What can hang from each mark
K75: K327 K434 K535 K858
K519: K434 K785
K434: K75 K232 K519
K974: K434
K858: K75
K232: K434 K785
K327: K75
K785: K232 K519

Every row comes from one small tree of marks. The marks that hang from a mark follow it in brackets, in the order of their numbers. Every link used is in the known rows. Which tree was each row made from?
In the rows, zero is written as 128.
Known rows
K232[K434[K75[K327 K535 K858]] K785[K519]]: 100  107  163  126  98  150  128  160  100  142  96  71  171  134  130  87  142  112  138  65
K785[K519[K434[K75 K232]]]: 109  140  141  115  114  104  174  151  134  171  111  135  157  62  170  125  184  132  113  136
K327[K75[K434[K232] K535]]: 91  89  111  126  79  119  120  95  105  153  116  109  172  85  137  131  152  119  149  134
K974[K434[K75[K327 K858] K519[K785]]]: 99  130  181  108  88  168  157  161  105  178  115  117  177  92  148  72  193  116  110  114
K519[K785]: 136  144  155  134  125  136  142  127  141  117  127  119  130  119  124  115  147  147  123  135
K519[K434[K75[K327 K858]] K785[K232]]: 127  136  195  129  111  163  156  136  99  192  125  103  128  91  157  91  204  123  106  143
K785[K232 K519[K434[K75[K327 K535 K858]]]]: 101  91  185  120  111  151  136  131  89  218  114  106  146  107  151  99  173  116  125  113
K232[K434 K785]: 134  152  128  143  125  124  134  158  124  82  103  84  143  131  113  114  125  137  144  93
K974[K434[K75]]: 113  135  126  124  116  155  146  152  111  146  115  129  163  82  142  108  142  113  142  122
K232[K785]: 133  146  129  145  120  114  128  141  135  110  122  110  136  137  106  122  121  129  130  110
K974[K434[K75[K535 K858] K232]]: 87  83  147  117  85  157  129  135  91  204  112  132  176  95  137  111  145  100  122  132
K232[K434[K75] K785[K519]]: 120  161  139  129  117  117  164  185  131  98  98  87  172  103  141  110  139  137  145  80
K75[K535]: 118  95  138  130  121  137  108  109  116  127  119  120  132  137  108  122  116  119  139  117
K974[K434[K75 K232[K785]]]: 105  146  124  133  96  126  159  173  116  156  104  126  179  71  137  110  145  122  128  126
K75[K434[K519] K535]: 99  97  152  123  98  123  121  111  108  128  114  106  166  134  103  100  140  119  148  92
K974[K434]: 121  128  124  134  128  149  129  140  117  148  116  130  150  108  125  113  128  134  145  123
K232[K785[K519[K434]]]: 136  159  144  149  131  101  144  143  151  127  111  102  145  114  115  115  153  143  134  98
K785[K232[K434[K75[K327 K535 K858]]] K519]: 93  84  177  108  108  161  138  160  76  191  103  89  161  121  160  100  145  130  138  96
K858[K75[K327 K434[K232[K785]] K535]]: 102  97  125  138  84  118  129  97  99  139  107  96  162  112  122  101  145  118  166  100
K858[K75[K327 K434[K232[K785] K519] K535]]: 89  98  137  119  71  96  140  112  100  135  104  100  180  108  122  96  160  117  157  90
K974[K434[K75 K232]]: 100  127  122  117  103  139  159  160  108  174  111  143  170  63  159  117  152  122  127  144
K519[K434[K75]]: 129  145  137  128  123  133  148  128  122  124  119  117  132  83  144  115  172  102  125  127
K327[K75[K434 K535]]: 104  96  115  134  92  136  107  88  107  126  120  96  164  105  122  122  141  110  166  113

Write each row's tree
106  130  127  147  97  122  135  136  108  158  114  105  152  114  128  94  151  136  129  111 | K75[K327 K434[K232[K785]]]
108  112  170  138  100  141  126  130  112  170  107  88  155  119  121  85  170  98  124  81 | K232[K785[K519[K434[K75[K327 K535 K858]]]]]
74  76  164  90  71  129  132  139  88  194  116  129  163  112  149  103  172  91  94  120 | K434[K75[K327 K535 K858] K232 K519]
104  107  136  150  91  116  122  117  112  143  110  99  164  125  97  106  127  129  144  106 | K75[K434[K232[K785]] K535]
114  121  115  121  99  108  156  105  120  143  128  127  158  96  154  132  153  131  158  134 | K858[K75[K434[K232]]]
110  127  167  109  117  137  164  180  104  177  116  103  165  113  169  125  146  142  132  113 | K785[K232[K434[K75[K858]]] K519]
84  97  147  95  83  104  148  143  108  148  109  136  170  90  141  121  155  106  111  126 | K434[K75[K535] K232 K519]
99  130  128  118  78  88  160  132  112  135  113  109  176  100  141  102  173  128  146  100 | K858[K75[K327 K434[K232[K785] K519]]]
96  136  146  127  89  122  164  182  125  205  112  126  198  91  145  111  151  131  119  113 | K974[K434[K75[K858] K232[K785[K519]]]]
100  82  155  116  97  167  110  116  90  171  124  113  138  133  135  99  146  83  118  110 | K434[K75[K327 K535 K858]]
99  105  162  111  77  104  160  100  121  128  113  113  182  94  130  107  175  139  154  120 | K858[K75[K434[K232 K519[K785]] K535]]
94  104  174  121  82  115  147  118  118  146  109  111  176  105  116  94  169  146  128  119 | K75[K434[K232 K519[K785]] K535]
100  136  140  107  103  133  158  167  110  141  110  132  181  79  143  104  156  112  133  112 | K974[K434[K75 K519]]
109  128  133  118  108  132  154  135  104  167  111  127  131  63  170  105  195  108  107  142 | K519[K434[K75[K327] K232]]
84  95  159  120  80  124  135  149  109  199  110  113  171  119  139  101  149  112  108  103 | K434[K75[K327 K535 K858] K232[K785[K519]]]
110  141  159  120  88  110  162  135  116  144  124  99  178  80  145  117  183  156  143  136 | K327[K75[K434[K519[K785[K232]]]]]
117  108  190  132  100  175  127  103  103  161  115  94  132  106  129  77  196  95  113  117 | K519[K434[K75[K327 K535 K858]] K785]
94  94  210  103  85  151  144  143  86  187  119  107  158  117  139  88  176  117  106  122 | K434[K75[K327 K535 K858] K519[K785[K232]]]
108  75  153  126  107  163  93  104  96  173  125  112  126  158  116  102  132  103  121  111 | K75[K327 K535 K858]
87  74  151  109  84  151  121  124  87  198  120  127  147  113  151  107  156  91  102  131 | K434[K75[K327 K535 K858] K232]
108  96  155  117  102  161  121  134  93  128  109  90  153  130  132  110  138  94  137  99 | K232[K434[K75[K535 K858]]]
99  119  133  113  75  113  130  118  116  156  136  106  179  116  139  123  175  108  132  114 | K327[K75[K434[K519] K858]]
105  99  185  124  87  160  139  113  100  188  111  108  139  86  143  86  207  105  98  138 | K519[K434[K75[K327 K535 K858] K232] K785]
